What can hang from each mark
J279: J381 J789
J457: J509 J823
J823: J38 J457
J381: J38 J125 J457 J509 J823
J38: J457 J509
J789: J125 J381 J457 J509
J509: J381

Every row comes from one small tree of marks. Brackets hold a mark, then the marks that hang from it, in the order of their numbers. Every link used is in the known rows. Which tree was each row made from?
Known rows
{J457 {J509 J381} {J823 J38}}: [ 2.83 -0.30 -0.18  1.05  1.53  2.13 -2.68  1.46  3.60  3.00  3.01  1.83
 -1.23  0.17  0.23  1.80  1.38 -0.37  0.46  2.42  3.39  2.46 -0.17 -0.59]
{J381 {J38 J509} J125 {J457 J823}}: [ 2.60  0.07 -0.15 -1.17  1.14  2.73 -0.02  1.13 -0.59  0.96  2.98  1.51
  5.19  3.43 -0.26  2.72  0.95 -0.11  0.74  4.00  2.54  1.63  4.01  0.00]
{J279 {J381 J125 J509 {J823 J38}}}: [ 4.25 -1.39  1.00 -1.17 -1.25  3.47 -2.80  0.50 -2.45  5.06 -0.76 -0.30
  2.91 -1.00 -0.57  3.58  1.82 -0.34  0.18  2.25  0.73  2.49  2.86 -2.71]
{J279 {J381 {J823 J457}}}: [ 3.64 -0.87  1.95  1.31 -0.34  2.15 -3.33  1.24 -1.77  0.85  1.36  1.36
  1.82 -0.37  0.23  2.07  1.39 -0.30 -0.27  1.63  1.21  1.32  0.87 -1.76]
{J381 J38 J823}: [ 2.60 -0.48 -0.10  0.17 -0.42  1.95 -0.08  0.06 -3.85 -0.31  2.88  1.71
  4.18  1.22 -0.55  2.18  1.10  0.79  0.50  2.12  2.40  0.49  1.61 -0.71]
{J823 J38}: [ 3.10 -0.59  0.29  1.33 -0.16  2.12 -2.43  1.13  0.17  1.91  3.53  3.02
  0.27 -0.45  0.29  1.90  1.02  0.78  0.57  1.65  2.32  2.38 -1.99 -1.61]
{J789 J125 {J509 J381}}: [ 3.80 -0.54  0.93  0.85 -0.51  0.18 -2.36  1.13 -0.20 -2.74  3.53  2.20
  3.18  0.48  0.23  2.64  1.42 -0.11 -0.86  2.10  4.33  0.44 -1.15 -0.79]
{J789 J125 {J457 J509 {J823 J38}}}: [ 1.33  1.23  0.28  0.66  1.31  0.68 -2.65  3.18  1.57 -0.38  2.27  4.67
  0.89  0.18 -0.24  2.09  0.87 -1.30 -0.40  2.16  4.03  2.53 -1.13 -1.30]
{J381 J125 J509}: [ 4.37  0.77 -0.66 -0.96 -1.41  2.40 -1.86  0.50 -0.52  3.28  0.67  0.48
  1.79  0.71 -0.98  4.53  1.38 -0.07  0.52  2.57  0.20  1.92  2.95 -4.12]
{J509 {J381 J38 J125 {J457 J823}}}: [ 2.44  1.26 -0.79 -1.25  0.54  1.35  0.27  0.64 -0.83  0.69  3.40  0.44
  4.52  3.60  0.37  1.85  1.11 -0.60  0.68  4.15  2.15  0.16  3.58  0.48]
{J509 J381}: [ 3.90 -0.20  0.06  0.97 -0.36  0.74 -1.49  0.31  1.32  0.87  3.74  1.16
  0.26  0.57 -0.07  2.76  1.22  0.35  0.56  2.30  2.00  0.53  0.12 -1.50]
{J381 J38 {J457 J509} J823}: [ 1.92 -0.58 -0.96 -0.52  0.26  1.85  0.74 -0.42 -3.97 -2.21  2.84  2.23
  3.99  1.75 -0.83  1.74  1.20  0.85 -0.02  2.21  3.28  0.81  3.82  1.97]
{J823 J457}: [ 3.23  0.65  0.50  1.81 -0.45  1.17 -3.24  1.67 -0.18 -0.30  3.18  2.94
  0.54  0.66  0.45  1.99  1.02  0.33 -0.02  1.73  0.85  1.97 -0.92 -2.05]
{J279 J381 J789}: [ 4.79 -1.35  3.27  1.61 -0.48  3.15 -1.23  0.34  0.08  3.41  1.34  0.51
  1.72 -2.00 -1.36  2.75  1.81 -0.45  1.77  1.55  2.17  0.74  2.34 -3.03]
{J457 J823}: [ 3.11  1.08  0.15  0.89  1.19  3.12 -2.00  1.64  1.95  2.77  2.93  1.77
  0.84  0.95 -0.19  2.78  0.76 -0.67  0.98  2.51  2.36  1.27  0.19 -3.75]
{J38 {J457 J823} {J509 {J381 J125}}}: [ 4.15 -0.47 -0.08 -0.38  0.94  2.00 -3.50  2.17  4.84  2.66  1.23  0.21
  1.65  2.50 -0.51  4.99  1.37 -1.17  0.94  3.60  2.68  1.37  1.94 -2.62]
{J823 J38 {J457 {J509 J381}}}: [ 2.97 -0.72  0.20  1.89 -0.09  0.25 -3.92  1.53  1.60 -0.02  3.32  3.05
 -1.55 -0.13  0.85  0.96  1.62  0.65 -0.51  1.59  2.03  3.19 -1.37  1.06]
{J789 {J457 J509}}: [ 2.99  0.61 -0.19  0.57  0.59  0.96 -1.45  1.03  1.46 -0.78  2.63  3.19
 -0.25  0.03 -1.33  3.30  1.00 -0.06 -0.02  1.76  2.98  0.95  1.57 -1.84]
{J38 {J457 {J509 J381} J823}}: [ 3.11  0.08 -0.90  0.46  1.74  2.24 -3.42  1.72  5.24  1.10  1.60  0.96
 -0.31  1.03 -0.61  3.69  1.34 -1.30  0.86  2.51  4.24  0.94  1.36 -2.16]
{J381 J38 {J457 J509 J823}}: [ 1.53  0.77 -1.02 -0.30  1.92  2.93  0.01  0.66 -0.16 -0.50  3.39  2.33
  3.24  2.12 -0.34  1.40  0.89 -0.24  0.66  2.87  3.99  1.18  3.47  0.61]
{J38 {J457 J509}}: [ 3.36 -0.50 -0.96  0.78  0.46  2.41 -3.22  1.17  2.58 -0.01  1.26  2.43
 -0.27 -0.12 -0.98  3.94  1.27 -0.23  0.63  1.40  4.13  1.31  0.94 -2.41]
{J279 {J381 J125 J457} J789}: [ 4.71 -0.68  2.66  0.11 -1.00  2.80 -0.25  0.25 -1.69  3.00  0.62  0.24
  3.26 -0.39 -1.17  2.88  1.90 -0.77  1.35  2.48  1.21  0.66  4.52 -1.75]
{J381 J457}: [ 2.99  0.35 -0.33  0.39  0.07  1.76 -0.82  0.48 -0.79 -0.57  3.80  2.41
  1.86  1.22 -0.10  2.32  0.77  0.49  0.51  2.35  1.99  1.01  0.85 -0.60]
{J279 {J789 {J381 J125 J509} J457}}: [ 3.69  1.08  2.13 -0.50 -1.15  1.63 -1.62  1.06 -1.27  1.19 -0.41  0.55
  5.22 -0.16 -1.95  4.54  2.42 -1.21  0.75  2.33  0.58  1.39  5.27 -2.33]

Which tree is each row?
[ 2.55  1.03 -0.28 -0.33  0.68  2.86 -1.88  1.86  0.08  3.07  2.58  2.32
  2.12  1.91  0.58  1.98  0.87 -0.61  0.53  3.19  1.59  2.44  0.43 -1.22] | {J381 J125 {J457 {J823 J38}}}
[ 1.04  1.95  0.84  0.71  1.69  0.77 -2.44  2.82  1.58 -2.46  1.27  3.82
  2.84  0.33 -0.14  2.98  1.52 -2.36 -0.79  2.10  4.70  1.23  1.83 -0.96] | {J789 J125 J381 {J457 J509 J823}}
[ 3.51 -0.70 -0.90 -1.34 -1.31  2.65 -3.97  1.52 -1.55  2.94 -0.94  0.81
  3.34  0.79 -0.87  4.56  1.55 -0.20  0.38  2.25  0.89  2.68  1.20 -2.73] | {J381 J125 J509 {J823 {J38 J457}}}
[ 4.34 -0.10 -0.02 -0.23 -1.37  0.76 -0.97  0.33 -1.53  1.97  1.41  0.17
  1.29  1.60 -0.46  3.70  1.62 -0.08  0.00  2.71  0.52  0.37  2.21 -1.85] | {J509 {J381 J125 J823}}
[ 3.14 -0.41  0.06  0.86 -1.00  1.39 -3.51  1.83 -2.18  1.65  0.46  3.02
 -0.06  0.45  0.24  2.08  1.75  0.20 -0.91  1.53  0.70  3.49  0.32 -0.59] | {J381 J125 {J823 J38 {J457 J509}}}
[ 3.48 -0.38  0.50  0.71 -1.54 -0.07 -3.44  1.70 -2.21  1.33  1.81  1.75
  1.10  1.41  0.98  1.75  1.72  0.28 -0.70  2.37 -0.30  2.49 -0.83  0.04] | {J509 {J381 J125 {J823 J38 J457}}}
[ 3.69 -1.09 -1.01  0.00 -0.44  1.13 -3.71  1.27  2.69  1.77  0.81  1.66
 -0.81  0.27 -0.17  3.50  1.84 -0.30  0.28  2.07  3.32  2.02  0.46 -0.96] | {J823 {J38 {J457 {J509 {J381 J125}}}}}
[ 3.48 -0.03 -0.04  1.61 -0.15  0.06 -3.11  1.09  1.80 -0.70  2.91  2.18
 -1.31  0.52  0.23  1.95  1.58  0.21 -0.46  1.81  1.81  1.84  0.60 -0.10] | {J823 {J457 {J509 J381}}}
[ 2.65  0.67 -0.77 -0.90 -0.73  1.54  0.56  0.05 -3.33 -0.58  2.97  1.91
  4.46  2.40 -0.08  2.11  1.07  0.44  0.42  3.07  1.98  0.59  3.12  0.09] | {J381 J38 J125 J457}
[ 3.58  0.34 -0.11  0.60 -1.09  1.25 -2.69  1.43 -2.06  0.90  0.10  2.20
  0.17  1.11 -0.42  3.12  1.68 -0.20 -0.90  1.75  0.47  2.23  2.37 -1.88] | {J381 J125 {J823 {J457 J509}}}
[ 2.42  0.68  0.59  0.07 -0.89  1.17 -2.68  1.28 -1.40 -1.07  0.84  2.05
  4.63 -0.44  0.07  3.47  1.82 -0.86 -0.42  1.85  2.51  2.02  1.66 -1.33] | {J789 J125 {J381 J509}}
[ 2.49 -0.16 -1.17 -1.35 -0.54  1.76  0.93 -0.30 -4.57 -0.84  1.27  1.73
  4.03  2.30 -0.86  2.51  1.49  0.37 -0.23  2.66  2.50  0.81  5.17  1.13] | {J381 J38 J125 {J457 J509} J823}
[ 3.18  0.24 -0.53  0.25 -0.93 -0.13 -1.74  0.61 -0.95 -0.82  2.12  1.67
  1.27  1.72  0.25  1.79  1.89  0.19 -0.42  2.51  1.75  1.51  2.90  0.62] | {J823 {J457 {J509 {J381 J38 J125}}}}
[ 3.92  0.93 -0.58 -0.09  0.67  1.90 -1.69  1.07  3.22  3.59  1.29  0.51
 -0.91  1.29 -0.44  3.58  1.59 -1.20  0.32  3.05  2.29  1.15  3.15 -2.76] | {J457 {J509 {J381 J125}} J823}
[ 2.74  0.32 -1.20 -2.58 -1.33  2.10  0.40 -0.35 -5.75  0.15  1.07  0.27
  6.82  2.77 -1.04  3.15  1.31  0.48  0.21  3.30  0.44  1.17  5.42  0.12] | {J381 J38 J125 J457 J509 J823}
[ 3.05 -1.92  3.00  1.40  0.10  2.46 -0.45  0.36 -1.49 -0.36  2.52  1.65
  6.18 -0.19 -1.00  2.47  2.37  0.41  1.43  1.91  3.58  1.73  3.61  1.28] | {J279 {J789 {J381 {J38 J509}}}}
[ 4.44  0.23  1.95 -0.15  0.57  2.63 -0.94  1.05  0.24  1.37  2.41 -0.07
  4.96  2.11 -0.92  2.74  1.83 -1.06  0.76  3.44  2.44  0.46  3.39 -0.84] | {J279 {J789 {J509 {J381 J125 {J457 J823}}}}}
[ 2.80 -0.60 -0.77  0.15 -0.11  0.79 -1.92  0.54  0.71 -1.54  3.24  1.08
  3.41  1.52 -0.19  2.71  1.28  0.24  1.05  2.50  3.87 -0.08  0.67 -0.06] | {J509 {J381 {J38 J457}}}
[ 2.16 -0.06 -0.95 -1.63 -0.54  2.10  0.24 -0.46 -5.09 -1.18  2.45  0.79
  6.71  2.24 -1.00  2.40  1.05  0.93  0.38  2.84  1.33  1.13  4.18  0.95] | {J381 J38 J457 J509 J823}
[ 3.51  0.42 -1.02 -0.42 -0.31  1.89 -0.61  0.30 -0.42  0.63  1.60  2.19
  0.43  1.26 -0.60  3.27  1.31 -0.07 -0.09  2.40  2.07  1.43  3.56 -1.04] | {J381 J125 {J457 J509}}
[ 2.85 -1.13 -0.61  0.03 -0.12  0.83  0.05 -0.57 -2.05 -0.77  2.62  0.97
  2.29  1.06 -0.81  2.18  1.67  0.68  0.09  2.22  3.38  0.41  3.18  1.16] | {J457 {J509 {J381 J38 J823}}}
[ 3.16  0.01 -0.32 -0.63 -1.23  1.78  0.12  0.18 -4.54  1.13  1.41  1.20
  4.22  1.76 -0.59  2.94  1.36  0.33  0.31  2.51  1.57  0.49  2.95 -1.57] | {J381 J38 J125 J823}
